What can hang from each mark:
J339: J98 J596
J984: J495 J596
J548: J290 J596
J98: J339 J737
J495: J558 J771 J984
J596: J339 J548
J181: J98 J684
J771: J495
J290: J548 J953
J90: J692
J558: J495
J684: J181
J692: J90 J290

In the rows, 128 means zero.
Known rows, with every way that one mark hangs from another:
J290[J548[J596] J953]: [130 137 127  99 158 184 171 119 166  66 112  91 155 129 117 129 120 164
 153  95  99  84 126 121 101 148 124 143 158 134 119 116 169 160 118 133
 135 145 121 152 115 171 128  87 140 151 123 110 120 160 167 156 132 128
 111 183  70  92 118]
J984[J495[J771]]: [107 126 106 112 118 133 122 107 129 121  62 128 132  79 145 123 111 118
 121 152 134 137 112 152 130 138 110 124 122 114 120 106 115 138 123 121
 145 143 114 141 120 149 152 102 125  84 136 111 136 126 124 120 130 139
 103 112 120 124 160]
J98[J339[J596[J548]] J737]: [126  98 162 113 138 166 156 146  99  76 113  90  89 125  68 143 123 126
 112 141 132 101 130 136 125 173 144  81 137 154 122  96 138 146  68 143
 124 138 113  86  85 121 102 148  99 167  86 152 145 142 161 150 157 128
 154  76  77 137 122]
J98[J339[J596[J548]]]: [132 109 153 106 151 156 162 146  78 107 115  85  95 138  96 137 122 118
 130 121 119 103 130 142 114 166 124  83 151 133 117  93 128 141  70 138
 105 147 107 101 108 147 103 138 102 140  84 137 166 143 146 141 141 131
 165 107  98 125 122]
J90[J692[J290[J548[J596] J953]]]: [132 167 159 116 156 188 159 142 168  88 106  94 139 154 152 113 140 139
 135 140 107  71 101 137 111 134 139 173 172 114 143  99 149 157 104 139
 164 144 138 132  87 160 119 110 181 186  97 128  95 148 159  98 145 108
  83 173  74 129 124]
J984[J495[J558 J771] J596]: [111 107 119  83 117 152 134  89 121 122  47 129 110  95 147 126  84 128
 108 134 121 156  96 192 134 170 118 129 110 106 112 116  93 138 106 117
 141 181  87 134 123 124 166  87 109  95 111 117 177 130 159 137  98 150
  53 113 127 138 183]
J771[J495]: [117 138 118 121 121 131 108 150 139 128  96 116  90 134 131 118 110 153
 133 122 122 153 113 142 109 116 149 118 125 142 138 123 118 115 169 125
 137 120  91 111 135 137 156 111 138 134 139 140 107 149 128 119 137 124
 117 122 132 125 122]
J181[J98[J737] J684]: [138  95 120 174 123 171 107 135 130 110 117 137 119 120 101 145 118 106
  99 166 153 122 150 124 136 102 177 115 125 157 106 105 148 146 159 150
 151 120 169 106 103  93 114 139 164 147 139 122  99  85 148 139 159 130
 145 116  96 101  91]
J558[J495[J771 J984[J596]]]: [114 115 137  65 148 121 130 132 112 105  78 127 153 103 175  83 112 120
 117 142 161 155 111 173 191 138 109  96  91 154  81 111 103 133 119 157
 151 182  70 135  96 132 169 113 116 128 103  95 104 113 144 111  89 154
  36 105 115 109 189]
J339[J596]: [143 133 159 117 145 164 157 153 101 133 110 106 130 137 118 151 117 128
 117 122 106 120 141 144 135 149 146 109 135 123 131 119 120 127  83 130
 125 135 106 140 107 118 124 128 121 128 127 127 131 143 123 128 117 125
 143 127 116 133 123]
J684[J181[J98]]: [150 150 109 130 132 162 117 116 125 124 136 137 106  97 106 140 112  86
 147 143 116  93 149 140 118 140 145 118 165  68 136  96 142 123 138 128
 125 136 149 114 135 141 100 107 171 123 144 151 131  97 124 118 128 144
 145 101 168 111 139]
J339[J98[J737] J596[J548[J290]]]: [166 138 168 108 171 184 183 174  92  36 142 102  79 143  76 141 148 153
 128 182 129 114 154 124 148 172 146  83 159 129  96  85 137 131  68 168
 137 159 143 106 100 160  96 151 126 204  98 128 120 108 142 120 137 105
 130 101  63 153 110]
J290[J548[J596[J339]] J953]: [126 141 123 101 170 183 176  98 151  43 128  59 128 115 103 141 114 160
 149  99  91  87 117 129 106 151 125 127 169 114 108 125 172 161 107 135
 126 149 135 152  88 155 131 105 115 162 104 101 131 170 157 151 126 109
 100 189  57  93 130]
J98[J339 J737]: [119 109 132 143 110 126 127 112 121  86 119 116 106 119  84 137 128 131
 118 150 149 126 121 129 125 156 134 120 109 156 119 134 131 145 129 125
 124 119 133  86 104 107 121 156 107 147 109 159 125 146 169 155 151 116
 138  82 107 133 123]
J548[J596[J339]]: [142 120 144 117 166 147 181  98 127  86 147  97 110 119 101 140 109 139
 112 129  95 130 127 157 124 136 144 115 124  93 121 133 141 134 114 125
 113 152 158 122  90 115 142 123 113 129  91 111 126 155 133 137 129 100
  91 158  94 126 135]
J339[J98[J737]]: [132 116 130 129 135 139 132 123 117  52 145 120 111 113  97 128 155 153
 123 186 145 134 160 125 141 156 144 128 123 122 116 141 129 130 130 142
 138 128 142 104 130 127 125 149 145 165 138 140 116 125 141 117 133 115
 127  97 117 146 124]
J558[J495]: [126 124 132 114 134 127 121 153 145 118 109 134 145 124 141  94 133 118
 123 120 134 143 122 124 147 123 132 110 130 145 107 118 141 110 154 115
 144 146  96 137 129 152 131 136 111 126 133 126 103 144 135 113 130 119
  78 121 122 123 128]
J181[J98]: [147 127 107 135 122 145 122 121 106 120 120 127 109 130 125 134 129 122
 140 150 125 120 139 143 123 131 145 141 151 105 129 115 133 153 157 142
 128 141 154 117 141 131 122 115 154 131 140 124 124  97 140 126 125 123
 153 126 136 103 125]
J339[J98 J596[J548]]: [149 119 152  87 179 178 167 164  74  72 138  82  90 132 103 135 148 139
 131 154 114 103 175 141 132 168 139  86 170 103 117  96 128 127  66 152
 123 158 114 114 128 167 106 131 143 164 109 117 153 121 122 100 125 129
 151 128 103 138 127]
J181[J98[J339 J737]]: [136 108 111 150 108 144 125 105 100  76 112 122  93 119  86 140 125 127
 130 169 144 121 135 141 122 155 150 130 133 127 120 121 137 165 158 145
 127 133 160  82 122 115 113 142 135 151 125 153 120 115 181 149 148 114
 160  81 115 110 123]
J771[J495[J558 J984[J596[J548]]]]: [124 104 127  69 145 148 127 127 105 103 107  91  70 151 151  93  87 181
 150 105 130 173  94 174 129 124 140  99 119 146 116 109 108 128 120 154
 153 166  55  83 121 126 151  86 131 171  96 121 149 113 157 144 112 154
  56 105 117 134 161]
J90[J692[J290[J548[J596]]]]: [148 162 157 113 150 178 166 145 160 108 114 111 125 164 152 119 129 149
 121 168 107  72  96 159 117 126 132 178 167 113 162  95 131 144  98 142
 159 129 148 113  86 153 117 117 183 181  87 124 116 140 147  97 142  95
  86 157  93 147 121]
J495[J558 J771 J984[J596]]: [118 109 129  76 150 129 131  89  82 110 106  97 140 125 157 117  99 145
 116 130 152 155 100 190 185 154 116 111  82 105  99 138  96 151  75 166
 144 183  86 111 119  88 171 105 116 147  92  90 156 101 162 146  62 162
  60 108 120 122 192]
J684[J181]: [133 153 129 128 138 141 124 118 142 134 147 136 125 100 110 134 117  93
 132 126 117 102 136 125 123 134 127 109 144  89 139 105 140 104 107 115
 124 121 126 124 122 139 106 120 147 117 132 158 143 124 109 120 128 150
 124 103 160 136 140]
J90[J692[J290[J953]]]: [120 158 161 135 137 145 123 149 146 118 105 105 129 140 164 109 158  99
 135 142 132 103 106 126 133 128 147 162 150 112 131 114 140 146 124 135
 162 138 127 131 106 137 126 136 173 180 116 142  79 128 141  79 147 127
 101 146 101 137 134]
J548[J290[J953] J596[J339[J98]]]: [148 164 147 126 194 155 201 108 106  21 166  83  98 125  88 135 143 149
 154 143 102 136 140 132 132 158 141 107 143  87  56 128 160 145 118 144
 113 191 177 133 109 165 133 139 109 177  89 110  91 148 167 140 120  82
  80 178  60 120 121]
J181[J684]: [121 111 133 162 140 147 112 138 129 147 128 127 139 133 129 140 120 106
 104 126 143 129 141 116 130  93 143 105 120 159 102 117 134 119 126 126
 131 119 139 129 114 113 120 140 137 125 120 113 129 117 125 136 143 133
 136 147 110 118  95]
J290[J548[J596[J339[J98]]] J953]: [132 140 117  96 187 188 180  93 132   6 143  44 113 115 104 135 133 171
 156 128  96  87 143 135 106 162 126 129 174  98  94 132 169 151 107 137
 122 159 141 142 106 173 130 116 129 171 109 101 131 168 163 138 118 104
 104 187  64  98 127]
J692[J290[J953]]: [116 153 150 143 144 125 129 115 137 125  93 111 142 137 163 116 134 127
 144 108 145 136 117  99 145 130 126 137 140 120 105 117 143 140 125 134
 152 140 138 149 123 130 123 126 139 166 120 132  83 152 147 104 140 127
 107 146  85 121 137]
J984[J596[J548]]: [133 107 152  77 141 152 147 144 139 115 110 142  85 125 136 118 110 121
 135 129 128 119 128 150 109 155 120 107 139 150 124  92 110 131 105 148
 119 166 112 127  97 144 120 106 130 144  78 125 163 116 135 117 135 156
  99 131 120 129 157]
J290[J953]: [108 127 129 125 136 138 122 127 138 107 114 107 143 111 130 122 142 115
 150  97 129 124 133 109 127 141 132 125 132 132 106 134 154 142 137 127
 133 139 114 148 131 141 135 116 123 138 145 131  99 138 147 136 131 146
 129 147 107 100 127]
J692[J90]: [138 134 142 132 128 112 129 127 122 111 121 115 116 148 141 139 116 143
 130 150 126 118 139 159 124 123 127 137 149 118 134 133 138 140 150 140
 143 120 107 126 152 104  95 124 142 103 135 115 113 119 148 119 122 125
 126 123 125 127 131]
J558[J495[J984[J596]]]: [129 110 144  82 145 126 138 133 116 112 104 142 136 121 175  83 114 140
 137 127 148 163 127 158 162 123 119 115 108 171  84 122 109 118 132 143
 143 177  69 131  95 145 137 114 119 128 114 114 109 118 147 109 109 140
  32 110 124 124 164]
J548[J290 J596]: [163 159 158 129 155 142 195 140 132 108 146 151 127 157 108 134 113 154
 135 131 109 134 113 137 124 131 129 126 122 123 103 106 134 139 122 130
 119 158 175 124 115 151 127 119 125 140  93 119 101 131 155 154 132  90
  83 156  84 130 106]

Rows:
[111 106 112  88 134 150 141  67 117  90  65  93  82  83 139 136  84 120
 107 137 110 154  91 194 135 171 123 114 116  90  96 124 103 134  97 123
 135 192 101 138  94 111 168 111  82 106  89 103 186 142 150 136  91 134
  38 118 112 145 198]
J984[J495[J558 J771] J596[J339]]
[109 118 105 111 119 135 121  87 114 117  75 107 135 100 132 123 104 132
 114 129 123 150  95 156 143 145 118 123 119  92 115 116 124 141 112 111
 153 153 103 124 145 130 162 102 108  98 132 109 157 130 145 149 109 139
  81 107 114 133 158]
J984[J495[J558 J771]]
[155 146 122 132 140 172 143 120  81 120 125 106  95 106  86 155 105  81
 138 134 109  86 160 162 114 164 147  98 166  66 128  93 133 131 104 123
 103 147 131 102 124 146  89 122 148 116 126 174 149 119 142 130 131 139
 174  88 156 114 134]
J684[J181[J98[J339[J596]]]]
[123 174 146 123 141 172 131 149 161  97 101  87 132 151 162 113 148 124
 143 144 125  69  97 124 117 132 131 174 182 126 139 100 146 152 112 149
 171 133 125 139  94 162 111 128 174 191 114 131 100 136 153  90 144 117
 104 154  89 130 128]
J90[J692[J290[J548 J953]]]
[149 116 144 117 173 155 186  94 117  26 160  88  93 106  78 141 127 160
 104 178 111 131 157 157 135 162 160 113 118  93 113 142 142 138 113 135
 123 152 169  97  92 111 141 140 126 160  98 126 116 151 147 126 132  89
  88 136  86 140 133]
J548[J596[J339[J98[J737]]]]
[153 107 164  91 170 186 164 160  96  42 133  87  91 121  83 136 149 148
 117 178 126 107 172 134 138 176 156  85 152 123 120 102 136 130  67 158
 139 148 117 103 106 141 106 138 140 187 113 131 135 120 131 108 138 128
 144  94  83 147 123]
J339[J98[J737] J596[J548]]
[126 113 143  84 157 128 144 116 107  86 119 112 114 111 161  91 113 132
 131 135 140 164 119 163 167 127 123 106 112 158  79 128 115 120 124 147
 142 182  80 132  74 132 140 129 100 139  97 106 114 130 141 108 104 123
  27 113 115 126 173]
J558[J495[J984[J596[J339]]]]
[121 119 119  89 145 139 126  97  94  91 115  67  62 137 149 108  88 178
 141 111 125 188  95 186 136 129 152 107 104 126 105 144  99 125 127 147
 142 169  67  93 102  96 163 109 110 158  99 121 142 136 155 140  96 128
  45 112 120 139 168]
J771[J495[J558 J984[J596[J339]]]]
[125 110 159 136 125 156 155 133  99  92 101 101 109 126  78 152 116 132
 105 141 130 120 134 140 130 171 150 100 116 149 123 129 121 142  88 130
 117 127 112  96  88  99 115 155  97 146 115 158 129 156 166 149 142 114
 153  78  93 139 116]
J98[J339[J596] J737]
[143 126 169 124 142 166 176 157  95  68 121 105  80 147  62 146 120 132
 129 148 132 109 114 124 129 170 136  76 145 166 102  82 141 146  69 155
 126 146 133  89  80 137  92 157  89 181  75 146 130 131 169 161 157 107
 142  78  56 138 113]
J98[J339[J596[J548[J290]]] J737]
[154 155 163  99 190 185 179 176  75  49 138  86  93 138 101 135 158 136
 162 144 120 111 161 119 133 171 136  84 179 113  74  88 148 136  73 161
 124 180 127 133 130 195 100 136 128 188 107 116 120 117 140 119 121 119
 141 143  68 123 114]
J339[J98 J596[J548[J290[J953]]]]
[144 150 167 103 172 184 170 179 104  96 119  98 116 146 105 133 135 120
 151 100 111 103 123 112 130 153 134  81 172 140  91  76 154 140  72 155
 133 166 114 143 105 169  99 121 108 173 106 115 115 122 140 135 135 133
 129 143  58 115 121]
J339[J596[J548[J290[J953]]]]
[129  99 146  61 156 136 143 147 119  97 112 134 119 121 164  74 123 135
 144 129 151 151 120 152 158 128 111  97 122 178  87  92 120 125 116 158
 149 182  70 124  90 161 123 104 120 147  89 110 123 105 141 108 119 152
  31 111 112 121 166]
J558[J495[J984[J596[J548]]]]
[144 164 160 119 166 150 174 109 151  75  84  84 141 168 164 137 100 183
 150 132 116  90 121 145 118 127 115 163 181 108 120 113 167 165 124 151
 170 135 127 153 132 133  84  96 164 148 107 101  88 164 185 119 137 105
  90 177  52 105 129]
J692[J90 J290[J548[J596] J953]]
[123 114 123  89 135 137 126 117 102 115 105  97  83 150 160 103  87 184
 145 106 129 187 101 182 136 121 146 120  98 139 115 135  94 125 134 144
 148 164  53  93 125 110 163  94 129 152 117 129 133 126 161 140  97 142
  56 106 133 135 155]
J771[J495[J558 J984[J596]]]
[145 161 154 131 179 155 195 116 132  63 154  98 112 130  92 136 121 137
 146 110  97 132 108 128 129 144 138 107 141 109  72 121 166 149 121 136
 116 176 172 142  93 145 135 128  97 161  88 111  85 152 163 152 129  88
  72 180  49 111 128]
J548[J290[J953] J596[J339]]
[141 131 112 143 121 154 118 102 119  90 130 132  94  94  73 144 111  87
 134 162 135  97 144 139 117 160 147 111 153  90 132 101 146 139 137 127
 123 128 158  81 117 127  94 129 154 138 128 181 132 111 157 143 152 136
 154  59 149 123 132]
J684[J181[J98[J339 J737]]]
[144 158 157 130 159 155 191 136 138  92 135 133 142 140 105 130 128 144
 153 105 108 132 117 118 123 140 134 122 130 127  82 110 157 152 131 132
 125 169 159 141 120 158 132 110 121 150 111 116  79 141 167 157 133 106
  84 173  65 107 111]
J548[J290[J953] J596]
[114 103 138  47 162 129 133 146 115  93  81 118 136 104 166  72 117 118
 125 145 163 139 107 169 184 137 101  80 111 155  85  84 112 138 101 167
 155 189  68 126  90 153 152 104 122 145  82  86 120 100 138 106 100 166
  32 106 102 106 190]
J558[J495[J771 J984[J596[J548]]]]
[139  91 140 173 132 193 130 138  84 101  96 100 103 129  76 165 109  99
  97 161 142 112 158 146 128 134 181  90 127 156  97 104 136 150 123 148
 128 133 150  92  91  95 101 157 137 144 119 138 119 114 172 153 160 118
 181 101  86  98  86]
J181[J98[J339[J596] J737] J684]
[129  89 117 183 119 165 109 116 102 100 113 121  99 124  87 147 118 105
 104 169 164 122 145 130 124 119 165 107 126 159  94 108 143 157 153 147
 131 127 170  84 105 100 108 158 142 145 118 141 117 104 177 157 163 116
 164  96  98  96  91]
J181[J98[J339 J737] J684]
[127 115 135  95 154 128 154  84  87  91 139 102  95 113 153 125 102 141
 139 142 137 155 129 168 148 133 119 118 105 141 100 136  91 136  94 162
 122 171 109 123  67  99 135 121 117 143  87 109 143 113 133 122 100 135
  71 123 120 132 180]
J495[J984[J596[J339]]]
[137 172 144 127 139 164 136 146 151 116 109 108 118 163 163 121 141 136
 127 169 127  71  92 140 120 120 128 178 177 125 158  99 125 136 101 151
 166 117 136 122  90 155 111 139 175 186  95 128 122 128 138  88 137 102
 102 137 103 153 127]
J90[J692[J290[J548]]]
[121 124 127  89 131 133 127 131 110 119  93 121  81 128 165 104  89 172
 144 133 140 173 119 174 124 114 139 121 103 167 118 124  84 127 143 153
 138 150  63 109 102 125 157  90 146 136 117 131 113 124 141 120 116 142
  78 113 133 128 158]
J771[J495[J984[J596]]]
[114 124 123  88 148 108 115 132 105 102 100 109 175 105 161  80 126 123
 117 143 164 148 108 149 200 121 106  92 103 136  87 113 126 136 125 152
 161 160  80 128 112 140 158 123 120 130 122  92  91 109 134 113  94 144
  58 103 106 105 167]
J558[J495[J771 J984]]
[155 168 151 123 171 139 184  93 132  70 108  71 103 172 152 148  88 187
 125 168 106  90 110 166 120 122 112 152 182  92 134 111 148 151 109 156
 156 132 153 134 101 114  81 126 144 148  69  90 121 160 161 112 127  73
  81 161  64 129 137]
J692[J90 J290[J548[J596[J339]]]]
[147 140 138 117 175 152 162 126 101   4 179  86  49 123  70 128 152 140
 143 193 140 119 123 113 141 158 133  83 170 117  85  93 158 131  96 174
 133 158 181  97  87 155 103 172 103 221  64 112 131 109 135 125 142  93
  95 108  58 150 131]
J596[J339[J98[J737]] J548[J290]]
[130 139 158 115 161 166 168 157  77  86 113  82  95 145  85 138 135 114
 158 104 121 104 119 120 117 171 122  78 166 144  80  83 147 149  73 146
 110 169 118 119 111 174  96 142  91 165  83 134 133 142 171 158 138 124
 152 128  66 112 117]
J98[J339[J596[J548[J290[J953]]]]]
[151 138 118 137 119 167 118 112 146  99 130 143 107  89  83 141 110  92
 131 161 122  95 148 133 125 142 158 121 150  85 139  98 150 132 135 132
 140 121 156  99 112 121 100 115 167 140 151 167 115  97 132 122 147 142
 132  75 149 120 137]
J684[J181[J98[J737]]]
[132 160 151 119 164 167 172 110 158  86  91  96 148 149 151 126 117 169
 147 108 117 100 111 109 118 134 112 153 157 121 118 103 157 155 102 137
 153 143 150 153 109 157 116 101 154 175 104 112 102 171 163 127 140 106
  89 177  51 107 125]
J692[J290[J548[J596] J953]]
[119 126 109 110 135 126 111 113  95 114 124  76 106 150 146 103 101 188
 148 104 133 178  96 155 146 104 144 115 112 126 121 134 118 126 137 140
 158 136  66  80 147 113 155 107 132 154 138 124 121 123 153 146 109 131
  82 103 119 131 137]
J771[J495[J558 J984]]
[129 168 143 133 149 135 137 116 143  86  79  79 132 169 173 131 115 171
 159 134 135  91 118 125 125 125 104 165 192 121 120 110 163 157 130 159
 173 122 114 160 141 134  79 118 157 158 119 107  97 150 176 108 132 113
 109 155  68 110 136]
J692[J90 J290[J548 J953]]
[144 127 150  82 155 138 171 130  97 100 140 140  92 145 149 107 109 151
 164 139 149 141 113 150 140 129 101 112 127 169  91  85 104 139  84 183
 133 179 122 111  84 150 111 105 132 167  66 106 140  75 146 136 117 142
  68 119  94 132 158]
J495[J984[J596[J548[J290]]]]
[125 149 136 118 172 145 152 130 124  53 158  78  81 125  94 123 140 111
 163 119 122 112  97  98 129 143 118  82 182 127  72  86 171 144 103 161
 128 172 156 136  87 166 108 145  88 194  69 102 121 121 139 139 142 118
  95 151  48 113 137]
J596[J339 J548[J290[J953]]]
[149 125 139 114 183 147 184  94 102  45 167  80  99 114  97 137 130 156
 118 166  99 133 158 162 131 155 147 116 128  75 105 139 135 132 115 130
 107 164 165 110 110 132 143 134 127 144  92 114 134 151 135 120 117  92
  97 154 103 131 132]
J548[J596[J339[J98]]]
[141  93 129 147 156 193 131 149  63 116 109  90  87 139  93 150 117  91
 116 143 133  98 156 148 113 132 154  75 163 141  92  70 139 149 102 152
 112 153 149  92 111 136  88 146 140 138  92 114 151 101 155 146 152 129
 190 126  91  89  92]
J181[J98[J339[J596[J548]]] J684]
[165 155 159 137 179 153 208 107 110  16 171 108  82 131  71 144 129 167
 120 188 114 142 133 142 142 159 150 113 129 101  84 128 145 138 112 148
 122 167 195 105  86 137 128 158 110 181  78 116 101 139 157 141 130  60
  73 137  59 145 117]
J548[J290 J596[J339[J98[J737]]]]
[131 115 119 100 179 142 142 113  94  33 174  65  60 110  98 121 151 129
 139 171 122 115 148 135 131 154 126  89 174  94 103 105 146 126  95 155
 121 158 153 107 112 157 110 152 121 180  73 106 161 121 111 104 129 120
 123 129  97 137 144]
J596[J339[J98] J548]
[128 133 142  66 158 135 157 131  90  95 107 126 112 122 153 105 107 129
 144 158 167 130  98 167 168 145  89  93 109 145  87  78  98 155  72 199
 141 189 115 120  83 139 147 103 128 165  53  77 136  73 144 131  97 159
  67 114  87 113 186]
J495[J771 J984[J596[J548[J290]]]]
[130 158 159 145 149 105 130 114 130 111  89  98 131 157 172 129 124 139
 146 135 140 127 127 131 141 120 126 145 158 104 112 124 153 151 144 147
 169 133 120 147 152 107  89 125 151 138 130 119  70 140 167  94 137 122
 105 145  86 116 142]
J692[J90 J290[J953]]
